Each row comes from the steps of one walk. Every step used is in the known rows, and no mark comes twice. Write the walk behind each row, first mark first.
Known rows:
debeb > mene > patus > roki > veruved: [-14  -8   2 -19  22   1 -19  -9  19 -12  41  -1  -7  10  25 -20   0 -26
  18  14 -19   7  34 -15 -10 -19 -34  11]
patus > mene > mada: [-25 -10  27  -2  12   8 -30  -1  54 -19 -23  -7  -7  -2  -1 -10 -51 -21
  11  24  11   1  58 -28   3   2 -20  47]
roki > veruved > zoful > lakeg: [ 20  -8  25  38   6   7 -32  30 -32 -14 -28  35  -1  59  14 -27  18  40
  23  20 -16  10  32  -2  18  12   6  24]
mene > debeb: [ 22  -9  53 -33 -12  16 -35  10 -36   2 102  -7  25  47   4   4   9  18
  28  33  -4  -5  22 -21  13  25   6  35]
debeb > mene > patus > roki > veruved > zoful: [-12  -3  -5 -14  25  -1 -19  -2  20 -11  39   7  -8  22  16 -20   2 -33
  23  11 -19  15  30  -8  -6 -14 -34  10]
zoful > debeb > mene > patus > roki: [  3 -10  -4 -32  24  14 -37  26   2 -12  -8  -3   1  10  33  -4  41 -15
   3  23 -13  25  58 -23  -2  -9 -26  16]
patus > roki > veruved > zoful: [ 17  -3  37  22   2 -10  -3  -1  13   5  32  37  -3  31 -12 -17  17   3
  12  18 -13  11  13   0   5  -5  -2  26]
puno > rito: [ 14 -24  55  -5   7   2  17   7  -3 -18 -29   0  30  29  -8   0  10  -1
  -6  35   6   0  58 -27  17  74  -9   7]
puno > puve > roki > debeb: [-28 -10  63  54   0   5   6  19 -11  -4 -52   8  49  -7   4 -14 -17  12
 -20  42  -4  -9  45 -65  30  10   3   6]
puve > roki > patus > mene: [-40  -3  43 -16  24   3  17  25  74  -2  16  24  11 -10  -1   6 -32 -12
   5  34  -9   7  47 -67  20  52  -9   9]
veruved > zoful > debeb: [ 21  -3  10   5  22  10 -31  51 -15  -7 -12  25  11  51  -7   5  37 -18
  14  19  -3  29  50   2  32  34  -2  23]
mene > patus: [-17 -10  31  -7  18  10 -24 -14 -16 -12  36 -19  -4  32  35   4   3 -13
  27  14 -21   0  43  -5   6  55 -10   0]
rito > puno > puve > roki > veruved: [ -7 -28  71  57  15  17 -15  21 -20 -11  -9  -6  24   7  10 -13   8  32
 -17  49 -16 -51  39 -12  41  -4 -12   9]
patus > mene: [-13 -14  25  -4  13  16 -18  10  18 -19  27 -12  -4  28  -1  -4 -40 -29
   8  27   8 -15  61 -36  12   4 -21  45]
rito > puno > puve: [  2 -28  64  41  19  18 -24  13 -37 -10 -13 -18  30  13   1  -6   7  11
 -16  47  -1 -67  42  10  44  -5 -11  19]
debeb > mene > patus: [-17 -10   1 -31  29   8 -23   4  10 -18  36 -13   1  13  24 -12  -7 -37
  19  17 -12   1  49 -16   1  -2 -34   9]
roki > veruved: [ 11 -23  39  31   2   3 -23   9 -27 -14  23  24   1  29  22 -37   6  30
  14  24 -17  -9  37  -5  13   4  -7  21]
lakeg > zoful > debeb: [ 23   0  21  21   8  30  -9  18 -27 -11 -30   3  18  10  -3 -11   9  26
  15  25  -9  -2  55   6  21   5  -8   8]
puno > puve: [ -3 -17  48  52   5   8  -2  -1 -34 -11 -49  -1  40  21  14 -23 -12   5
 -17  36  -2 -28  46 -18  28  -9  -2  13]
veruved > roki: [ -1  -1  18  26  24  12  15  29  30  -8  23  14  10  10  10  15  -3 -23
   5  35 -14  13  46 -52  16  23  -6  13]
mene > mada: [ -9 -11  49  -1   9  -4 -28  -1  47  -8 -44   9  11 -23   1 -11 -16   3
  11  24   4   8  46  -2   7  17  -1  26]
lakeg > zoful: [ 16   2  36  28   5  23   7   1 -15 -10   3   2  19  10 -17 -12 -19  16
  21  23  -6 -20  41  11  23   9  -7   8]
roki > veruved > zoful: [ 14 -12  25  43   9   0 -26  22 -27 -13  17  39  -2  51   6 -35  12  17
  24  17 -17  10  31   9  22  15  -6  21]
zoful > debeb > mene: [ 13 -17   1 -32  23  16 -37  48  -5 -16 -14   5  13   8  22  -9  36 -11
  -4  31  -1  14  67 -25  11 -18 -22  25]
patus > roki > veruved: [ 15 -10  48  15  -3  -8  -1 -11  13   3  37  27  -1  14  -1 -19  13  13
   5  23 -13  -3  17  -9  -2 -14  -3  26]
roki > puve: [  4 -10  42   9  17 -14 -33  -2 -18 -16  49  -3  25   3  10 -13 -22   6
  24  21   0  -1  10 -13  22  13  -1  31]
rito > puno > puve > roki > veruved > zoful: [ -5 -24  64  63  17  16 -17  27 -19 -10 -13   1  23  20   1 -11  11  25
 -12  45 -16 -42  34  -6  45   2 -11   9]

Which walk is each row?
[-14  -3  36  -9  12   1 -10 -29   7   0  45 -13  -8  23  24   9  10 -17
  23  13 -23   5  27  -5  -6  41  -8   4] => mene > patus > roki
[ -3  -9  29 -22  -2  22 -35   6  -3 -12  79 -18   3  46   1   1 -35 -11
  23  31   6  -7  41 -42   6   8 -15  53] => patus > mene > debeb
[ -4   2  16  37  28  -2   0  17  23 -14  37  10  16   0  17   6 -19 -14
  17  30 -15  22  20 -53  17  19  -5  18] => veruved > roki > puve
[-32  -2  17 -31  16   1 -38  16 -18  -6  11  -4  24 -15  -5 -10 -12 -38
  20  26  12  -2  45 -39   9  27 -18  25] => roki > debeb > mene > patus
[ 20   1   5  11  15  30 -10  23 -17 -15 -29   3  17   3  -3 -18   6  14
  14  25  -7   1  56   2  16 -17 -21   9] => lakeg > zoful > debeb > mene
[-27   0  20 -42  25   5 -19  -6  23   1  28  15  14  19  -1  -7 -40 -21
  26  31   9 -21  34 -21  16  46 -11  35] => roki > patus > mene > debeb
[-30   8  -2  12  29   8  -3  29  21  -6  11  10  16 -13   7   9 -12 -44
  13  33  -7  22  45 -71   9  26 -18  14] => veruved > roki > debeb > mene > patus
[ 11   0  -6  -5  28   6 -38  51  13 -11 -35  27  10  31  -7  -6  28 -26
  14  18   0  40  51   1  23  10 -15  25] => veruved > zoful > debeb > mene > mada
[-15  -5   4 -33  25   2 -14  -6  27 -10  44  -8  -2   7  17  -9  -2 -40
  15  16 -13   5  36 -17  -8 -14 -33  11] => debeb > mene > patus > roki
[  8 -11  -2  32  18   6 -43  28 -30 -18  -1  32 -10  52  28 -37  30  13
  26  13 -26  29  40   4  13   9 -18  14] => roki > veruved > zoful > debeb > mene > patus
[ -7 -10  50  35   6   3   4  42  31  -8  33  37   3  25   5 -11   7  23
  11  25 -29  31  36 -49  21  29  -2   3] => puve > roki > veruved > zoful
[ 19  -4  19  12   7  -7 -12  11  16   1  18  38  -3  25  -5 -21  28   0
   8  18 -13  22  20  -5   0 -23 -12  26] => patus > roki > veruved > zoful > debeb > mene
[-30  -4  53 -17  23  -2  21  27  63   3  16  31  20 -13   0   7 -12  -1
   5  35 -13   6  42 -56  24  59   0  -1] => puve > roki > patus
[ -6 -10  31  24  11   6  -4  54  33 -11  19  38   2  19  12 -15  19  20
   7  27 -29  42  43 -55  17  14 -12   3] => puve > roki > veruved > zoful > debeb > mene
[ -7   2  37 -29   4 -11  -7   5  23  11  26  14  22 -22 -31  -1  -1 -33
   2  29  15  -3  23 -35   1  -9  -8  37] => patus > roki > debeb > mene
[-12  -7  32   9   8  -1 -17 -33  -3  -3  44  -3 -15  29  35 -10  13   2
  26  10 -32   8  22  -3 -10  31 -11   3] => mene > patus > roki > veruved
[-25   2  37 -13   9  -3 -19 -26  -4   4  33 -12   1   8  13   8   6 -22
  24  15 -13   6  26 -17  -4  50  -5   9] => mene > patus > roki > debeb
[-16  -3   3 -27  27  -5 -22 -12  23 -13  50 -10   1   1  20 -12 -11 -35
  21  13 -13   9  24 -19  -7 -15 -32  14] => debeb > mene > patus > roki > puve
[ -7  -3  19  11  13   1 -25 -17  -8  -3  25   5 -17  39  33  -7  30   1
  27   8 -33  26  24   2  -6  36 -10   3] => mene > patus > roki > veruved > zoful > debeb
[-16 -23  74  42  14  16 -17  26 -21  -5 -15 -12  36  -6  -6  -1   3  15
 -18  52  -2 -52  40 -23  45   9  -8  15] => rito > puno > puve > roki > debeb
[  4 -13  -5 -21  21  12 -42  24  -6 -14  -9   5  -3  13  41 -17  42  -2
   6  22 -18  27  54 -20  -4 -13 -27  15] => zoful > debeb > mene > patus > roki > veruved
[-36  -1  46 -25  17   6   9  23  65   1  41  21  14  -1   1   8 -29  -3
  13  36 -10  10  38 -70  17  52  -6  13] => puve > roki > patus > mene > debeb
[ -3 -11  43  31   7   6  -4  51  25  -9  19  38   3  24  12 -10  22  29
   8  27 -30  39  42 -51  20  29  -3   3] => puve > roki > veruved > zoful > debeb
